Each row was made from one small tree. The marks that hang from a mark follow it in brackets, in the order of their numbers. Every link used is in the known rows. Write each row's tree.
Known rows
Z_75(Z_74 Z_117 Z_509): [ 22.3   9.7  -1.0 -11.1 -17.5  21.1  11.9   6.5  10.5 -31.7  37.1   9.2
   6.1 -14.7 -42.9   1.3  24.1   7.1 -15.9  30.7   2.8  23.9   3.3 -25.1
  -8.2]
Z_117(Z_75(Z_74 Z_509)): [ -3.3  23.8  -6.9 -21.0  -8.2   8.2   6.3 -11.8  19.3 -20.0  22.1  -1.8
   2.5 -12.6 -49.9  19.6  36.8  -2.1 -33.6  42.5  10.2  26.7  11.0  -9.9
  11.3]
Z_263(Z_167): [ 31.3 -23.0  -8.0   0.2  16.0 -17.1   8.7 -27.4  -6.7   1.0  -4.3 -22.8
   8.5  25.0 -26.2 -32.1  27.9 -33.5 -35.5  -0.5   2.1  12.0  14.1   4.3
  -3.9]
Z_59(Z_74(Z_75) Z_117): [ 21.9  22.6 -18.3  -1.5  24.2 -25.0  36.5  -8.1  -1.2  19.8 -12.6  -5.7
 -14.9 -34.2 -36.4 -10.4  41.4 -26.2 -30.3  32.0 -16.7  -4.8  18.1  -4.1
  29.4]
Z_377(Z_167(Z_74)): [ 16.6 -20.3 -11.6 -16.8  -5.7 -25.5  22.2  -1.5   6.2  23.6  10.9  -3.9
  -4.6   9.8 -10.4 -30.8   8.7 -38.9 -28.1 -14.5  -4.7 -25.8   1.5  -9.4
  10.9]
Z_75(Z_74): [ 34.9   6.7 -14.3 -14.8  10.4   6.1  25.1  -6.9  -7.1  -1.2  16.1  -4.9
   7.2   4.1 -38.0  -3.0  27.8 -17.2 -32.6  19.0   9.9   0.6  10.7  -0.5
 -12.1]
Z_377(Z_167(Z_263)): [ 29.1 -13.9  11.3 -27.8   7.5  -9.0   5.4 -13.8  -4.1  47.8   9.6  -8.9
  -4.8   0.6 -17.3 -32.0  19.0 -31.7 -40.2  -9.6  11.7 -30.7   0.6  -6.9
  12.2]
Z_74(Z_75(Z_117 Z_509)): [ 13.4  16.0 -10.4  10.3 -20.4  -1.1  21.2   1.0   9.9 -22.9  24.0   8.3
   2.5 -17.3 -24.5 -11.7  21.0  -2.3 -19.2  20.8  -6.3  17.9  11.2 -30.4
   1.1]
Z_377(Z_167(Z_74 Z_263)): [ 13.3 -23.7  -2.0 -22.2  -5.5 -22.9  10.1 -12.2  -0.8  47.3   3.3 -14.6
 -12.1   4.9  -8.7 -27.2   6.8 -44.0 -28.8 -14.6   4.9 -39.0   2.2  -6.0
  18.0]
Z_59(Z_117 Z_263(Z_167(Z_74))): [ 25.3  -8.9 -16.6  -0.7   9.8 -13.0  11.6 -29.6   5.9  13.3 -19.9 -13.9
  -3.0  20.4 -25.0 -25.6  38.0 -70.8 -16.3  14.6  -6.7   1.2   2.5  32.9
  16.1]
Z_126(Z_75(Z_74(Z_59) Z_117 Z_509)): [ 17.7   8.5  14.8   6.3 -43.1  24.8   8.1   2.8  -2.1 -29.6  28.6  14.3
   6.1  -4.6 -63.4 -27.2  14.9  -5.2  -5.8  28.8  -7.2  19.1  -5.1 -49.4
 -25.1]
Z_75(Z_74(Z_59(Z_263)) Z_117 Z_509): [ 29.6  -4.8  10.4  -9.0 -31.4  35.2  10.6   4.0   0.3 -32.9  22.5   0.1
  -0.8   3.5 -54.2  -5.5  22.0 -11.0 -17.6  15.3  11.9  16.4 -15.2 -15.2
 -23.7]
Z_74(Z_59(Z_263) Z_75(Z_117)): [ 35.7 -10.5  -8.6  11.4 -18.7  -5.5  23.8  -2.2 -13.0  -5.0   0.6  -9.9
 -10.5  10.8 -25.3 -25.7   8.8 -28.7 -26.8  -7.1  -2.3  -7.6  -8.0 -22.1
 -18.8]
Z_126(Z_75): [ 33.4   3.2  -9.6  11.2  -5.8  -3.3  10.0 -25.4  -8.4  -7.0   6.2  16.8
  13.4  12.1 -36.8 -38.0  21.9 -42.4 -14.9   7.1 -12.1  10.4   7.6 -32.0
  -6.9]
Z_75(Z_509): [ 25.0   6.8  -1.7  -4.7  -5.9  17.2  13.9 -18.7   9.0 -23.4  16.9   7.1
   7.0   3.5 -37.5 -13.8  35.7 -20.1 -25.0   9.8   9.6  17.2   7.9  -5.6
  -1.5]
Z_126(Z_75(Z_74(Z_59(Z_117)) Z_509)): [ 12.7  34.9  16.7  -2.2 -28.4  33.4  16.0  -5.0   3.1  -6.9  19.2  11.9
   2.1  -7.5 -71.9 -25.1  39.5 -19.1 -15.2  46.5   2.5   7.7   1.3 -15.9
 -15.8]
Z_167(Z_74 Z_263): [ 18.4 -20.9 -14.0  -2.4  -1.8 -18.7  12.2 -28.2  -8.7  21.9  -6.2 -15.9
 -14.6  11.0 -16.8 -13.0   6.8 -55.5 -22.9  -8.1   5.9 -22.3  12.8  -0.8
   9.1]
Z_117(Z_75(Z_74(Z_59(Z_263)) Z_509)): [  3.2  10.6   4.2 -18.5 -20.9  22.4   6.2 -16.5   9.8 -19.4   9.9  -9.7
  -5.7   6.9 -59.4  13.1  35.1 -17.8 -33.5  30.1  18.8  20.3  -5.1   0.9
  -2.3]
Z_263(Z_167(Z_74(Z_59 Z_75(Z_117)))): [  6.2 -33.4 -12.2  18.3 -22.2 -38.7  20.8  -5.5 -10.1   0.4  -6.0 -38.0
 -15.4  17.8 -17.5 -34.1  -2.0 -25.6 -26.6  -4.7 -12.5  -6.6   8.4 -16.4
 -11.3]
Z_126(Z_75(Z_117)): [ 35.9  -4.0  -5.6  12.9 -13.0 -10.4   3.1 -14.2  -4.5 -17.4  18.5  24.0
   7.5  -2.9 -31.7 -41.3   7.2 -31.1  -5.5   5.0 -27.0  15.7   2.7 -54.5
  -5.0]
Z_167(Z_74(Z_59 Z_75) Z_263): [  5.4 -12.2 -10.5   8.7 -21.8 -22.0  28.7 -13.9 -18.7  31.2 -12.5 -35.2
 -27.0  11.4 -22.6 -17.1   0.9 -43.0 -32.8  -6.7  11.3 -38.0  11.3  -4.9
  -5.6]
Z_75(Z_117 Z_509): [ 28.0  -4.3   2.6  -2.2 -14.0   9.8   5.2  -5.7  10.1 -33.1  29.7  16.4
  -0.5 -11.5 -32.8 -18.5  16.4  -8.0 -13.8   6.4  -5.9  24.2   0.9 -31.7
   0.4]
Z_117(Z_75(Z_509)): [  3.6  11.3  -1.3 -11.8  -6.1  -0.6   1.6 -24.6  20.7 -21.1  15.5   2.8
  -4.6  -6.1 -40.4   3.3  30.4 -15.6 -30.5  23.1   3.5  27.4  11.6 -14.5
  20.6]
Z_263(Z_167(Z_74(Z_59 Z_75(Z_509)))): [ -6.8 -15.6  -9.1  17.1 -30.2 -16.3  22.6 -12.9  -2.4  -6.0  -9.9 -39.5
  -7.7  27.6 -30.6 -26.7  18.3 -28.9 -28.4   7.8   5.2   1.7  10.3   5.5
  -9.4]

Write each row's tree
[ 17.8  31.9   4.1   3.2 -18.5  23.9  30.0  -7.5   6.4   3.0   0.2  -3.0
 -10.5  -0.9 -49.2 -15.0  46.3 -33.6 -28.1  26.5  11.7  -2.4  -2.1  15.6
  -4.3]
Z_74(Z_59(Z_117 Z_263) Z_75(Z_509))
[ -8.5   2.6  -3.8 -10.8 -24.9 -15.5  17.5  -3.3   8.8  38.0   6.6 -13.6
  -5.6  -4.3 -12.6 -17.9  20.0 -31.6 -26.0   9.2   9.9 -30.4   6.3  -6.9
  21.1]
Z_377(Z_167(Z_74(Z_75(Z_509)) Z_263))
[ 13.9 -24.1   0.6  -1.7  -1.5 -23.4  18.3 -16.8  -2.7  16.0 -11.3 -33.8
 -22.9  19.0 -32.5 -36.4  15.7 -42.7 -34.3   1.7  -5.3 -12.0   8.4  12.8
  -4.1]
Z_263(Z_167(Z_74(Z_59(Z_117))))
[ 45.9   1.4 -13.4 -10.0  28.8  -4.4  19.4 -25.0  -3.0   8.6 -23.8   2.8
  -9.0 -11.5 -43.4 -11.3  47.2 -60.3 -20.2  13.3  -9.8   5.1  -2.8  11.8
  27.5]
Z_59(Z_74 Z_117 Z_263)
[  0.8 -15.7   1.9 -11.7 -21.7 -26.9  25.1   0.5 -10.1  56.7  -1.4 -30.2
 -24.0   6.7 -15.0 -31.8   1.7 -34.4 -39.0 -11.4   9.4 -54.0   1.8  -9.4
   3.8]
Z_377(Z_167(Z_74(Z_59 Z_75) Z_263))
[  6.0 -23.9 -26.3  17.7 -12.4 -43.4  19.0  -9.4  -2.7  -4.1  -5.0 -27.5
  -3.2  11.6  -8.1 -25.4   5.9 -30.7 -19.3   5.9 -18.4   4.3  15.0 -13.8
   3.1]
Z_263(Z_167(Z_74(Z_75(Z_117))))
[ 24.0  -2.1 -21.1  12.0 -13.6  -2.3  16.4 -12.4  -0.8 -28.0 -12.2   2.9
   5.3 -12.1 -34.8  -4.1  34.0 -31.2  -4.9  15.8 -10.1  27.0  -4.3 -22.3
  17.9]
Z_59(Z_74(Z_75(Z_117 Z_509)) Z_263)
[ 21.2   1.0   0.0  12.7 -35.5  13.4  19.7  -2.3  -1.7 -24.3   7.8  -3.1
  -4.7   6.6 -35.5 -18.9  18.9 -19.7 -19.9   6.3   5.1   8.9  -9.1 -19.0
 -16.0]
Z_74(Z_59(Z_263) Z_75(Z_117 Z_509))
[  7.9  40.0  -3.3 -25.4   1.5  21.0   6.5 -17.2  26.5  -3.2   8.6  11.2
  -1.5 -16.2 -53.2  18.4  58.0 -32.5 -23.6  56.7   6.9  22.7   2.7  18.3
  24.4]
Z_59(Z_117(Z_75(Z_74 Z_509)) Z_263)
[ 18.3   8.1  13.6 -20.3   8.7 -11.9  15.5 -10.9   5.6  17.6   6.9  -9.9
 -36.7 -10.9 -47.8 -18.0  22.6 -21.6 -46.6  14.7  -3.7  -8.7   5.1  -6.4
   8.6]
Z_74(Z_59(Z_117(Z_75)))
[  5.5 -15.7 -28.3  15.6  -5.2 -38.4  24.4 -18.2  -5.1   5.8 -12.6 -33.9
   2.8  23.4 -11.2 -21.4  18.2 -40.0 -27.5   7.2  -4.3  -0.3  19.5   4.1
   1.8]
Z_263(Z_167(Z_74(Z_75)))
[ 14.1 -33.2  13.0 -21.9 -15.0 -19.6  13.2  -6.2  -9.0  51.3   2.0 -25.8
 -26.6  13.4 -21.6 -35.9  -1.0 -40.9 -36.0 -25.3  10.3 -49.6  -4.3  -6.9
   2.9]
Z_377(Z_167(Z_74(Z_59) Z_263))
[ -6.3  -5.3 -22.2  17.8 -19.1 -19.7  21.1 -17.7   4.5  -9.8  -7.2 -27.8
   5.9  19.7 -21.0 -17.6  26.8 -33.9 -22.2  18.4  -0.5  12.7  16.8   5.5
   3.3]
Z_263(Z_167(Z_74(Z_75(Z_509))))
[ 16.4 -43.0  -6.0   6.3  -8.6 -26.2  15.9 -21.2 -10.8   3.2 -12.7 -40.5
 -12.4  36.5 -28.0 -35.1   8.0 -42.5 -33.1 -14.1  -1.4  -7.0   5.3   4.2
 -13.5]
Z_263(Z_167(Z_74(Z_59)))
[  2.1   5.2  -0.6 -13.6 -15.1 -27.2  38.1  14.5   6.2  46.8   8.0 -14.7
 -25.8  -7.1 -20.5 -34.8  10.5 -28.4 -37.6   3.5  -6.0 -45.2   0.9  -3.4
   9.0]
Z_377(Z_167(Z_74(Z_59(Z_117) Z_75)))
[ 17.8  27.5  18.4 -18.3 -11.8  35.7  26.5   4.3   7.2  -2.6  23.1  -4.9
 -13.1 -11.4 -66.5  -4.6  40.6  -3.7 -34.7  37.7  17.0  -0.1   3.5   9.3
 -13.6]
Z_75(Z_74(Z_59(Z_117)) Z_509)
[ 31.7  15.1   7.9 -20.0   6.9  13.0  30.0   2.1  -5.8  17.9  15.4 -12.2
 -19.3  -6.9 -54.1 -11.7  29.1 -14.1 -42.0  25.0  10.0 -16.0   4.9   7.4
 -16.3]
Z_75(Z_74(Z_59(Z_117)))
[ 37.0 -11.0  -9.2  -7.2  29.4 -13.7   6.9 -35.1  -5.3  12.6 -36.2 -17.1
  -3.1   1.3 -41.9 -22.1  53.3 -60.1 -21.9  17.4 -10.0  16.3  -1.1  22.5
  26.2]
Z_59(Z_74 Z_117 Z_263(Z_167))
[ 42.3 -17.4   0.5 -11.1 -12.8  12.1  14.8   2.2 -13.5 -12.3  13.7  -9.6
  -7.5  10.9 -42.1 -11.9   9.6 -18.2 -25.2   1.5   4.3  -1.3 -12.2 -18.3
 -26.9]
Z_75(Z_74(Z_59(Z_263)) Z_117)
[ -3.3  13.0   8.9 -19.8 -17.9  13.4   9.0  -8.5  11.6 -14.8  19.3 -12.7
 -12.7  -4.4 -60.4  11.1  29.2   1.6 -40.8  33.5  16.0  16.0   4.2 -11.5
  -2.3]
Z_117(Z_75(Z_74(Z_59) Z_509))
[ 29.1   5.7   1.5   2.8 -19.2  12.1  19.0 -10.2 -16.9  -2.3  11.3  -1.0
   5.6  14.1 -56.7 -31.1  18.3 -27.2 -23.2  16.5  -0.4  -2.6   2.4 -28.1
 -29.7]
Z_126(Z_75(Z_74(Z_59)))
[ -5.8   7.2 -17.2   9.4 -26.1 -10.1  20.7 -18.5   1.4  12.4  -2.6 -14.6
  -6.2   0.0 -20.7  -2.1  21.3 -40.0 -18.1  15.8  12.4 -12.9  16.7  -1.0
  12.9]
Z_167(Z_74(Z_75(Z_509)) Z_263)
[ 24.8  20.5  -9.3 -19.7  19.2  -6.5   4.2 -28.5  17.7  10.7  -4.6   9.2
 -11.5  -7.5 -35.6  -1.8  42.9 -50.9 -28.9  27.6  -4.6   9.3   2.6  11.4
  29.9]
Z_59(Z_117(Z_75) Z_263)
[ 26.7 -11.7  -8.2  -3.6  -7.5  -4.5  25.6 -14.8  -1.7  10.6 -10.2  -8.6
 -25.6  17.1 -33.6 -22.9  17.5 -64.1 -22.3  -5.3  -1.0 -22.6  -5.3  14.1
  -1.3]
Z_167(Z_74(Z_59(Z_117 Z_263)))
[ 26.2 -13.1  -9.0  13.4  -9.1  -8.4  23.0 -21.1 -18.0   6.8 -20.9 -35.3
   0.5  36.3 -30.9 -31.5  28.0 -43.3 -37.8  -1.8  11.5  -3.6  -1.1  11.7
 -20.4]
Z_74(Z_59(Z_263(Z_167)) Z_75)
[ 17.5  17.0  -0.1   5.2 -33.8  20.0   4.4  -2.9   5.7 -34.1  30.1  26.0
  18.4 -11.6 -51.5 -18.0  23.5  -9.6   0.4  38.2 -12.2  29.3   2.4 -47.9
  -9.8]
Z_126(Z_75(Z_74 Z_117 Z_509))
[ 38.9 -28.5   3.6  -7.9 -11.2   4.4   6.7  -5.4 -15.7  -9.7   5.8 -24.9
  -2.0  19.6 -42.0 -19.9  14.4 -20.9 -26.7   5.2   4.2   8.5 -12.6  -8.9
 -26.2]
Z_75(Z_74(Z_59(Z_263(Z_167))) Z_117)
[ -7.3  -3.4  -1.7   9.3 -35.8  -3.8  24.6 -13.2  -7.1  16.1  -5.3 -29.3
 -23.5   7.5 -32.4 -11.5  10.5 -36.0 -26.5   5.9  16.2 -23.6  10.5  -3.2
  -3.6]
Z_167(Z_74(Z_59 Z_75(Z_509)) Z_263)
[ 36.4 -14.1   5.2 -12.5 -10.1   1.6  20.6  10.7 -12.1  -9.3  24.3 -10.4
 -14.8  -2.8 -42.6 -15.8   2.1   1.2 -32.3   4.7   0.1  -3.3  -2.8 -28.6
 -27.4]
Z_75(Z_74(Z_59) Z_117)
[ 22.8   5.3   3.8  13.2 -30.8  10.3  -1.6 -13.7   8.5 -35.9  24.1  31.2
  12.7  -6.7 -42.0 -36.3  17.2 -22.1   1.7  16.5 -20.4  30.4   1.3 -53.1
  -3.6]
Z_126(Z_75(Z_117 Z_509))
[ 13.1  16.2  -7.5 -23.7  19.8  -8.1  -0.6 -28.5  12.2  16.0  -9.6 -16.3
  -1.0   1.0 -43.2   3.2  53.2 -41.6 -32.3  50.0   1.8  17.0   4.4  26.4
  22.1]
Z_59(Z_117(Z_75(Z_74)) Z_263(Z_167))
[  4.1  -2.4 -18.7  17.3 -39.4   4.0  33.3 -10.8  -0.7 -14.4  -7.1 -14.3
  -6.7  24.9 -31.8 -12.7  20.9 -46.2 -18.3   1.8   8.3  -5.9  -1.6   5.2
 -10.3]
Z_167(Z_74(Z_59(Z_263) Z_75(Z_509)))
[ 13.8   3.9   5.4  10.7 -33.0   4.0  25.1   8.5   0.9 -19.3  20.2  -6.3
 -14.3  -8.4 -37.2 -21.7  10.1   2.3 -26.7   9.3  -0.4   4.4   1.1 -34.5
 -16.3]
Z_74(Z_59 Z_75(Z_117 Z_509))
[  7.0  17.8  22.0 -19.2  -5.3   5.2  10.6 -11.9  14.5   3.0  12.3  -5.6
 -31.8 -15.4 -56.5 -13.1  29.7 -14.4 -40.7  25.5   2.7   2.1   4.7  -5.8
   8.6]
Z_74(Z_59(Z_117(Z_75(Z_509))))
[ 19.7  30.5 -17.1   0.7   4.5   5.6  26.6 -18.6   7.6  -1.1 -20.7   3.5
  -1.7 -22.0 -46.4  -1.8  60.8 -44.0 -13.5  39.4  -3.7  15.2   2.7  11.9
  31.4]
Z_59(Z_74(Z_75(Z_509)) Z_117 Z_263)
[ 39.7  14.2   3.0 -18.9   5.6  23.8  27.4  -4.4  -7.3  15.6   4.5  -8.2
 -10.6   6.7 -54.1 -10.0  36.8 -35.5 -35.5  20.0  14.0 -13.8  -4.7  19.4
 -15.6]
Z_75(Z_74(Z_59(Z_117 Z_263)))
[  9.8  -7.6  -8.1  -8.7  -9.1 -16.3  16.9 -18.7   7.9  11.0 -10.5 -11.9
 -32.0   7.9 -35.6 -11.3  16.4 -58.8 -27.6   5.0  -5.5 -13.9  -2.9   7.0
  13.2]
Z_167(Z_74(Z_59(Z_117(Z_75) Z_263)))
[ 32.6   0.3 -11.2   9.5 -10.5   1.6  30.4 -14.6 -15.7   5.3  -9.8 -16.7
  -4.4  25.5 -29.9 -22.2  22.9 -42.1 -36.2  -4.0  11.8 -13.3  -3.3   2.3
 -19.5]
Z_74(Z_59(Z_263) Z_75)
[  5.7  -2.3 -24.3   7.2  -9.5 -27.0  24.9 -19.2  -8.5  27.2 -10.1 -20.5
 -11.6   5.7 -11.8  -6.5  10.1 -46.3 -24.4   4.7   5.1 -27.0  19.1  -2.2
  12.2]
Z_167(Z_74(Z_75) Z_263)
[ 34.0   0.4   6.1 -15.2   6.6  13.3  16.6 -12.7  -9.2  16.2  -6.1 -26.3
  -5.3  15.9 -53.3 -17.3  41.2 -35.8 -37.1  25.4  14.1  -3.9  -3.7  28.3
 -17.5]
Z_75(Z_74(Z_59(Z_117 Z_263(Z_167))))
[ 21.3   6.9 -25.0  11.4  -6.1   2.9  24.4 -23.6  -3.9 -18.4 -22.5  -3.9
  12.2   0.2 -41.0  -1.7  47.2 -44.2 -13.9  17.9   1.5  22.8   0.3  -0.9
  18.0]
Z_59(Z_74(Z_75(Z_509)) Z_263)
[ 13.8   7.1 -19.6   8.6 -16.2 -12.4  38.8  -6.4  -3.2  16.6 -12.4 -15.1
 -22.0  10.2 -27.0 -18.2  20.6 -55.7 -25.0   7.4  -2.2 -25.7   1.1  13.2
  -0.3]
Z_167(Z_74(Z_59(Z_117 Z_263) Z_75))
[ 10.3  17.4  -5.1 -18.5  11.1  -2.3   1.1 -31.1  20.2  -6.3 -17.7   7.0
 -12.5 -25.9 -55.8   8.2  55.9 -44.3 -18.4  38.2  -8.3  29.0  -3.3   4.8
  49.4]
Z_59(Z_74 Z_117(Z_75(Z_509)) Z_263)
[ 15.5 -12.4 -25.1  16.2 -24.2 -14.7  36.8 -11.2 -12.2   0.6 -13.8 -21.3
 -13.0  29.6 -22.1 -17.0   9.3 -56.1 -24.7  -8.8   4.5 -19.0  -0.6   2.5
 -11.4]
Z_167(Z_74(Z_59(Z_263) Z_75))
[ -4.1  -1.3 -13.4  10.1 -32.3 -15.7  13.8  -8.4   2.4   3.1   6.0  -8.4
 -12.9 -12.1 -16.4  -5.0   6.4 -28.5  -8.8  13.5  -1.5  -7.9  13.1 -21.8
  13.6]
Z_167(Z_74(Z_75(Z_117 Z_509)) Z_263)
